Known rows, with every way that one mark hangs from another
sosi{befiza{doreg}}: [ -4 -34 -17  18 -13  13  35 -14  25 -29 -16 -16  20 -15 -23 -29  32 -31
 -15  -3   5 -39  13   8 -23 -11  -2  15  16   8   5  -7 -25  -1 -17  -5
  37 -15  25 -30 -26   6  -9 -11   9  12]
sopuf{doreg{befiza{sosi tavi} loti}}: [ -9  26  42   4   0   3  21  45 -32  21  14 -18 -30   3  29  24 -10   3
  38   5 -23  -9  -7  -8  35  28   6  18  19  30   9 -10 -23  23   1  -7
  17 -27 -29  15 -20  22  -8  13  32 -29]
tavi{muzil{doreg}}: [  0 -11 -18  -5  22  18   0 -20  18  -9  -1 -17   4  -9   1 -67  -4  22
 -39  10  -4 -34  16   1 -56  -3  44  12 -11 -22  -5  24   6 -23  -7  -9
   1  38  21 -22  11  35  16  -7 -28 -22]
doreg{befiza{sosi{goke} tavi{muzil}}}: [  5  34  35 -37  -2 -11  -2   1 -15  -8 -19  -2  -9  55   8 -13   9 -24
  12  -8  14  -1  -6  12  31  -7  21 -19   2  10  19 -17  20  10  -3 -29
 -40  25 -11  28  -8  -1  -3  -1 -11  -1]
doreg{befiza{tavi} loti sopuf}: [ -4  30   7  24  -2   2 -25  39 -12  23   1  13  -2 -12  14  47 -19  25
  34  -6 -23  52 -10 -16  26  15 -32 -10 -15   0   3   0 -19  23 -17  -4
 -17  -3  -7  -4   1  -1   8  33  12  -2]
loti{doreg{befiza sopuf}}: [  5 -14 -49  38 -13  -4 -31 -16  36 -11  -5   2   8  -9   2  22  22  -7
 -18   2  -1   2  19 -17 -23  19 -10 -13 -26 -11 -25  23  16 -13 -32 -10
 -12   9  17  -3   5  34  32  -3   2  -2]
goke{sosi}: [-12 -25  -4  32  18 -19  41 -52  42 -19  10 -16  18 -65 -24 -35 -12   6
 -21   3 -26 -15  19  -1 -34   8   5  34  10   1 -52  -5 -16  10  10   6
  -4  16  10 -29 -10  -4  15  23  -6   5]
befiza{doreg tavi}: [-22 -64  -7 -14  32 -12  13 -24  31  24  23  17 -10 -50 -22  -9 -32 -38
   6  -9  23   4 -17   8 -22 -24  -2   9  24 -22 -18 -35 -22 -13  -6  45
  57 -27   4  13 -13 -30   5  -8   5 -11]
tavi{muzil{doreg{befiza loti sopuf}}}: [ 17  49 -33   4 -13  21 -48  21 -24   4  -8  -3  11  25  30   1   9  67
 -12  -2 -15  11   4 -11  -5  19  13  -5 -38  -3  20  39  20 -10  -9 -20
 -41  30  13 -16  34  29 -11   6 -19 -16]
sopuf{doreg{befiza{tavi{muzil}} loti}}: [  5  42   1  16   2  35  13  46 -32  26   6 -38 -14   2  33   3   7  25
   3   0 -41  -4 -10 -22  29  31  20  12 -10  20  23  -1 -20  19  -9 -24
  -1  -3 -32   0 -15  62  -9  11  26 -35]
muzil{doreg{befiza{sosi}}}: [-14  -4   9 -16  -5 -26 -37 -20   3  -7   9  12 -13  23   4 -15 -18 -10
   9  -7   6 -42   8   4 -54   3  16  21 -10  10  -9  22   4 -19 -26   5
   8   5  25  -1  13   7   0 -11  -9 -10]
tavi{muzil{doreg{befiza loti}}}: [ 15  39 -21 -13  -3  20 -36  23 -34  13 -12 -17  -4  27  18 -32  15  59
 -27   9 -18 -16   0  -7 -32  20  31   8 -51   2  24  31   8  -8  -9 -22
 -18  26   7  -3  23  56 -28   2 -13 -29]
doreg{loti sopuf}: [ -2  13 -11  30  26  23  32   6  11  -6  -3   8   8 -66   1  15  -6  24
   6  19 -12  27  26 -13  -1   8 -18   1   8 -10 -11  24 -17  14  13 -32
   2  11   7 -41  -8  -1  26  46   2  20]
doreg{befiza loti sopuf}: [  6  52 -18  29  -8  10  -5  14 -12  -1  -7   8  11 -22  25  42   7  27
  17   6 -28  26   8 -20  16  20 -25  -6 -22   7   6  19 -12  19 -16 -39
 -31   0   9 -23   3  18  10  38  10   8]
tavi{muzil{doreg{sopuf}}}: [  6   0 -37  15  12   9  -7 -23  23 -14  12  -6  12 -24  10 -32 -13  31
 -39   2  -1 -13  18   3 -23   2  25   8   1 -34  -4  34  16 -32 -16  -6
 -11  45  22 -33  25  11  46  -4 -24  -2]
doreg{sopuf}: [-14  -5 -20  47  18   3  54 -32  57 -26   4  10  18 -75   0  -3 -25 -19
  -4   0  -5  -2  30  -4 -10   2 -10  -3  12 -22 -29  18 -13   0 -17 -23
  11  21  31 -54 -12  -9  58  27  -8  22]
sosi{befiza goke}: [-15   1  -8  25 -16  23  74 -14  26 -83   0 -23  21  16 -29 -72  60 -51
 -25 -12   7 -47  26  13 -22 -28   5 -17   5  14  20  20 -22  23  -7 -37
  -1  28  21 -21 -26  42   9  12 -13  38]
loti{doreg{befiza{sosi} sopuf}}: [ -2 -14 -18  14 -19 -27 -33 -20  18  -6 -20  13   7  11  11  37  18 -10
  -7   5  10  -7  16   2   2  19 -11 -10  -3  -1 -27  18  33 -19 -17 -16
 -22   0   8   6   4  -6  19 -10  -1   0]
doreg{befiza{sosi tavi} loti sopuf}: [ -1  35  39  -7 -12 -19 -17  34 -27  28 -10  23 -12  13  23  71 -22  19
  52   7 -10  50 -17  -9  55  17 -37  -9   4  10   0 -12   7  19   1   2
 -20  -8 -11   0   0 -40   0  26  12   2]
tavi{muzil}: [ -2   6 -12   4  41  25  41 -28  23 -15 -31 -22   9 -48   4 -58   4  12
 -32  15 -15 -16  25  -3 -14   2  34  11   1 -12  -4  22  -5  -4  -1 -46
  -1  40  21 -40 -11  31  20  18  -9 -13]
goke{sosi{befiza{doreg tavi}}}: [-15 -41  -4  30 -12 -22  18 -25  33  -2  26 -15  23  -3 -42 -18   6  -1
 -18 -19 -18 -11 -21   6  -7 -15 -16  32  21  18 -24 -34 -24  -5   7  59
  13 -23 -11  -3 -15 -29 -19 -11  12   6]

Rows
[ 10   4 -19   5 -30 -22 -22 -28   7 -36  -9  15  11  32   2  26  34 -35
 -13  -5  28 -10  19   4   3   3  -6 -30 -14   1 -11  21  47 -14  -6 -19
 -35  12  -1  27   6   5  25 -26   0  18]
loti{doreg{befiza{sosi{goke}} sopuf}}
[ -4  16  23  22 -13  -4  45  -8  10 -22   2 -23  -3 -25  28   1   0 -33
  17  -3 -18 -49  15   0  12  30  18  21  31  17 -10   2 -12   6 -19 -29
  17 -19  -2 -20 -30  32  13  -5  24 -15]
sopuf{doreg{befiza{sosi}}}
[ -1  28  24 -20 -10 -14  30 -25  -3 -40 -10  -3  -1  22   4 -13  21 -50
  13  -3   6 -24  16  10   3  -2   7 -12   2  12   6   7   3  12 -11 -48
 -29   6  14   6 -10   2   6   4  -2  15]
doreg{befiza{sosi{goke}}}
[ -7   9 -10  11  -7  -5 -72  34 -17  27  32  18 -12   7   5  24 -37  35
  17  -4 -17  23 -18 -16 -23   4 -15  -4 -31  -7   1  10   2  -1 -18  32
  -7  -3   0  15  26  13  14   9 -10  -3]
muzil{doreg{befiza{tavi} loti sopuf}}
[ -1 -27  -9  -5  16  -3   2   8   2  36  18  33   0 -44  -8  52 -33  -4
  24   5   6  48 -19  -3  19  -5 -30  -4  16 -21  -5 -35 -15   4  15  41
  30 -32 -12  10   5 -57  -5   3  16  -9]
befiza{doreg{loti sopuf} tavi}
[ 11 -11   0 -39  29  20   1  11 -13  42 -11  -1  -4 -16  -5   7 -13  24
   0  21   1  34 -22   1  18  -9   9   6  -6 -18  13 -31  -7  -4  33  18
  16 -15 -14  22   3 -20 -37  -3   2 -27]
befiza{doreg{loti} tavi{muzil}}
[ -9 -44 -16  17   6  -8 -47  -4  27  12  -6   0 -15   8 -23 -17   8 -30
  -7  -2   2  -6  -4  -3 -35   8   1  -4 -28  -1 -22  -9  -1 -16 -17   5
   5   6   2  37  -4  40   4  -8   5 -24]
loti{doreg{befiza{tavi}}}
[  4  27   7  -4 -17 -17 -51  12 -30   9  11  23  -2  27  21  38 -16  35
  18  11  -2   5   7  -1 -11  20 -17   3 -19   7   5  27  22 -10  -4   2
 -14 -13   8  -4  23 -17  -6   3  -2   1]
muzil{doreg{befiza{sosi} loti sopuf}}
[  7 -23  29 -35  18 -23   8   2 -14  42   9  38 -12 -20  -1  75 -39  -8
  42   6  25  47 -18  14  49 -10 -27   3  43 -18 -11 -34  11  -7  35  43
  23 -43 -18  14  -3 -96 -15  -5  12   6]
befiza{doreg{loti sopuf} sosi tavi}
[ -3 -10   4 -17 -18  15  32  18 -18 -22  12 -10   2  38 -36 -29  48 -39
  -2 -11  20  -6 -11   9   5 -38 -12 -26  -6  21  40 -20 -17  24  24  16
  17 -19 -20  33  -8   1 -35 -13   5  29]
sosi{befiza{doreg{loti} tavi} goke}
[ 12 -10 -33   1   4   6  32 -13   5   8   6  15  15 -58   5  40  -7   6
  10  18   6  33  12  -6   3   0 -14 -10   4 -17  -5  -2  -6   0  14   0
  25 -31   6 -16   0 -32  -2   2  16  13]
befiza{doreg{loti sopuf}}
[-17  12   9   5  -3  32  47   8   1 -50 -13 -32   6  44 -23 -82  52 -18
 -38 -24  -1 -26   5  18  11 -32  18 -22   9   6  35  -6  -6  24   3 -21
 -17  51  -7  -8 -22  37   4   3 -14  25]
sosi{befiza{tavi{muzil}} goke}
[ -2  -2   3  -4  19  15 -23  22  -8  24  13   6 -13  -4   0 -13 -29  50
 -12   2  -4  24 -10  -1  -6  -6  12   1  -5 -25   0   9  11  -6  19  28
   0  31  -6  -4  22  -2  18   2 -21 -15]
befiza{tavi{muzil{doreg{loti sopuf}}}}
[ -2  34  -9  31 -12  34  31  24 -11  -3   9 -36  -5 -31  30  -3  20   6
   6   1 -40 -17  12 -22  -6  34  15  18 -16  31   8  12 -39  22 -14 -40
  11 -19 -14 -17 -23  73  -3  20  34 -17]
sopuf{doreg{befiza loti}}
[ 12 -22  24 -71  18 -15  25 -30  -4   4  -3   7  -7  32 -15   0  -3 -40
  -2   0  47   3 -10  25  46 -29  32 -14  32  -6   8 -36  38 -20  30  18
  -4  -3 -29  47   2 -56 -23 -38 -13   1]
befiza{doreg sosi{goke} tavi{muzil}}
[ 15  -2 -17 -16  19  14  -2  17 -13  40  -5  15   8 -23   6  38 -23  31
   2   7   3  50 -22  -7  42 -11  -8  -6   4 -20  11 -27  11 -11  18  20
   2 -11 -23   9  18 -45  -3   1   6  -8]
befiza{doreg{loti sopuf} tavi{muzil}}
[ -2   7 -11  -5 -10  10 -39  11 -22   9   6   1 -11  13   4 -10   2  34
   4  10 -19 -17   3 -10 -61  15   5  13 -46  15  11  28 -13   1 -22  -2
  12   1  15   9  14  42 -17   8   0 -14]
muzil{doreg{befiza loti}}
[-16 -24   6  11  -1  22 -16  21  10  -8  -1 -23  -2  32 -25 -72  11  18
 -32 -20 -11 -40  -3   8 -25 -18  10  16   4   1  16   9 -11  -1  -7  21
  10  35   2 -28 -10  32  -1 -10 -20 -11]
sosi{befiza{tavi{muzil{doreg}}}}
[  8  61  -8   7  -1  11 -25  38 -34  23 -13   4   5  18  29  36 -10  59
  13   0 -28  55 -21 -19  47  11 -13 -14 -16   3  17  -5  -8  15 -10 -18
 -39  13  -8  -5  11  15  -5  29   3 -14]
doreg{befiza{tavi{muzil}} loti sopuf}
[  7  13  15 -21 -11 -15 -40  10 -31  12   0   5 -19  35  13   1  -2  20
  15  17   2 -24   1  -2 -41  15   3  15 -30  18  10  31   4   0   8  -3
  -1 -10   9  12  13   7 -32  -2  -3 -20]
muzil{doreg{befiza{sosi} loti}}
[-24 -24  55 -29  28 -22  46 -27  20 -21  11  15 -25   2 -21 -32 -12 -69
  16  -4  36  -8   8  23   1 -29   6  -8  33  -4 -15 -22  -3  10  28  -3
   3  10  -6  18 -21 -34  10  -1 -12  15]
befiza{sosi{goke} tavi}
[  6 -24  -5  17 -18 -14   2 -16   9   2  -2 -27  29  13 -32 -19  16  26
 -30 -16 -21  -4 -23   8  15 -12  -7  31  12   6 -10 -35  -2  -2   5  45
 -13  -5 -14  -6   0 -21 -32 -20   1 -11]
goke{sosi{befiza{doreg tavi{muzil}}}}
[  4 -25  11 -47   8 -19  55 -56  16 -35   9  11   0   2 -10  -3  10 -69
   1   6  49 -23  12  22   1 -23  17  -9  29  -1  -4 -17  19 -12  23  -6
  10 -26   1  18 -12 -53  -1 -31   2  26]
befiza{doreg sosi{goke}}
[-10 -15   3 -19  33  20 -26  22 -13  30  10  -6 -19   5  -8 -45 -22  41
 -21   7  -6   1 -11   0 -27  -5  27   7 -10 -12   7   7  -8 -12  15  24
   7  19  -2  10  11  14  -5   6 -18 -33]
befiza{tavi{muzil{doreg{loti}}}}
[ -6   3   3  -6  -1   1 -63  32 -27  28  18   7 -25  21  -5 -19 -20  26
   9   1 -15  -4 -22 -14 -54   7   0   5 -33   7   5   7 -21   1 -12  26
  13 -11   5  24  14  37 -20   4  -4 -17]
muzil{doreg{befiza{tavi} loti}}
[  5  -9 -17   8 -26  20  62 -25  14 -62   3 -16  21  20 -35 -49  60 -74
 -22 -14  18 -43  16  11 -12 -30   5 -17  11  10  26   3 -13   6  -1 -14
  20 -13  11  -6 -17  11 -19 -25   2  42]
sosi{befiza{doreg} goke}
[ -9 -18  28 -20  21 -22 -24   0   8  12  -3  12  -9  14   1   3 -44  13
   5  -3  14  -3  -3  17  19 -10  10   9  31 -31 -16   6  41 -26  17  33
 -10  32   2  -6  18 -45  31 -14 -29 -12]
befiza{sosi tavi{muzil{doreg{sopuf}}}}
[  5 -29 -12  -9  17   1   6 -10  21  22   5  13  16 -28   1  24 -31  -1
   0  -8  15  33 -19   3  37 -12   1  -8  33 -38 -10 -29  13 -24 -10  31
   8   1  -3   2  10 -48  35 -13  -4  -7]
befiza{doreg{sopuf} tavi{muzil}}
[ -3 -17  -3  20 -20   8   9  31   5   8   7   5  17   2 -23  22   3   0
   7 -11   4  22 -13   1  22 -17 -40  -4  20   3  20 -17 -28  10  -2  31
  28 -31  -6 -14 -12 -31  -6  -5  13   8]
sosi{befiza{doreg{loti sopuf} tavi}}
[ 21  10   8 -37  -4  -8  44 -25 -12 -16  12  22   8   1   8  47  14 -25
  17  10  41  20   9  15  35 -17  -8 -19  22   4   9  -5  34   4  38  -3
  -5 -24  -5  21   9 -75  -7 -14   7  36]
befiza{doreg{loti sopuf} sosi{goke}}
[ 12 -12   1 -26  -1 -22  52 -52  25 -39  10  28  20 -13   2  33   0 -54
   9  -5  42  -4  14  21  30 -20  -1 -19  42 -14  -6 -11  37 -21  18  -1
  -8 -20   3   9   0 -73  22 -23  -4  45]
befiza{doreg{sopuf} sosi{goke}}
[ -7 -27   5  15 -14 -27 -45  -6  15  12 -10  18  -6  18   2  42 -12 -12
   9  -4  18  19  -5   0  18   7 -21 -12  -2 -12 -31   0  25 -15 -11  13
 -10   3   2  19  -8 -16  17 -17  -2  -9]
loti{doreg{befiza{sosi tavi} sopuf}}
[  7  39  25   9  -6   9  36  24 -26   1  -5 -24 -10 -16  39  19  20   5
  25   6 -25 -28  13 -12  23  39  12  23  10  37  10  10 -18  24   7 -42
   4 -33 -19  -8 -20  30 -14  11  31 -18]
sopuf{doreg{befiza{sosi} loti}}
[  2  22  12   2   8   2 -15  34 -28  31  -3  -1 -24  -2   2  -2  -5   9
  31   3 -25  22 -14 -11  -7  10 -12  -2 -21  13   6  -9 -33  26  -4 -13
   3  -8   0  13 -11  24 -23  27   8 -13]
doreg{befiza{tavi} loti}
[ -1 -41  36 -54  25 -22   5  -4 -16  45  -1  24 -22 -17 -14  39 -31 -20
  34  25  32  26 -24  13  17 -10 -10  12  29   1  -6 -48  -6  -6  42  37
  34 -47 -18  30  -6 -68 -43  -6  13 -16]
befiza{doreg{loti} sosi tavi}
[ 15  33  -3 -34 -20  -5 -21 -19 -21 -33  -7 -11   2  58  14 -38  18   0
 -24  -6   9 -36   8   9 -17  -1  38  -6 -21   1  19  30  35 -15  -6 -23
 -40  26   6  11  19  24  -3 -26 -29   3]
tavi{muzil{doreg{befiza{sosi{goke}}}}}
[-14 -49   4  13  -3   3  21   8  28  -8   3  -2   5  -9 -36 -22   0 -48
  -2 -15   4 -21  -6  14  -4 -26 -14   5  25   5   3 -23 -29   8 -13  30
  48 -18   6 -13 -24  -7  -7  -9  11   7]
sosi{befiza{doreg tavi}}
[  4 -22 -23  -2   4   2 -54  -1   7  16 -29 -15 -11  23  -3 -16  17   7
 -32   6   4  -3  -3  -8 -18  10  12  -9 -33  -6  -8  -2  16 -21 -20  -3
  -6  16   1  26   4  51   4 -15  -5 -24]
loti{doreg{befiza{tavi{muzil}}}}
[  7  28 -28  23 -23   5 -48  16 -22   4  16  15   2   5  16  21 -12  30
   7   2 -14   9   2 -19 -32  14 -10   0 -37   2   6  36  -2  -6 -18   0
 -11   8  17 -11  32  19   8  17  -5   0]
muzil{doreg{befiza loti sopuf}}
[-25 -29  16  46  -8 -16  26  -8  31 -16   8 -23  26  -3 -39 -45   8   7
 -19 -20 -37 -21  -5  10 -15 -10 -23  36  21  16 -28 -21 -35  16   8  34
  -5  15   0 -26 -24  -9  -4   9   4   5]
goke{sosi{befiza{tavi}}}
[ 19  69  13  -8 -26  -7  16  10 -37 -26  -9  18   7  31  25  46  26  11
  26   4   2  19   6  -2  44   9 -22 -25 -12  19  23  15  20  24  10 -39
 -48   5 -12   5   6 -18  -1  17   1  29]
doreg{befiza{sosi{goke}} loti sopuf}
[  4  -8 -32  24 -13   6 -58  -1  18  14 -16   2   6  19  10  14   8  19
 -23  -7  -4  14  -4  -8  14   8  -3 -15 -23 -15 -13   4  22 -17 -14  -2
 -29  23  -6  10  13  34  25 -10  -8 -17]
loti{doreg{befiza{tavi{muzil}} sopuf}}
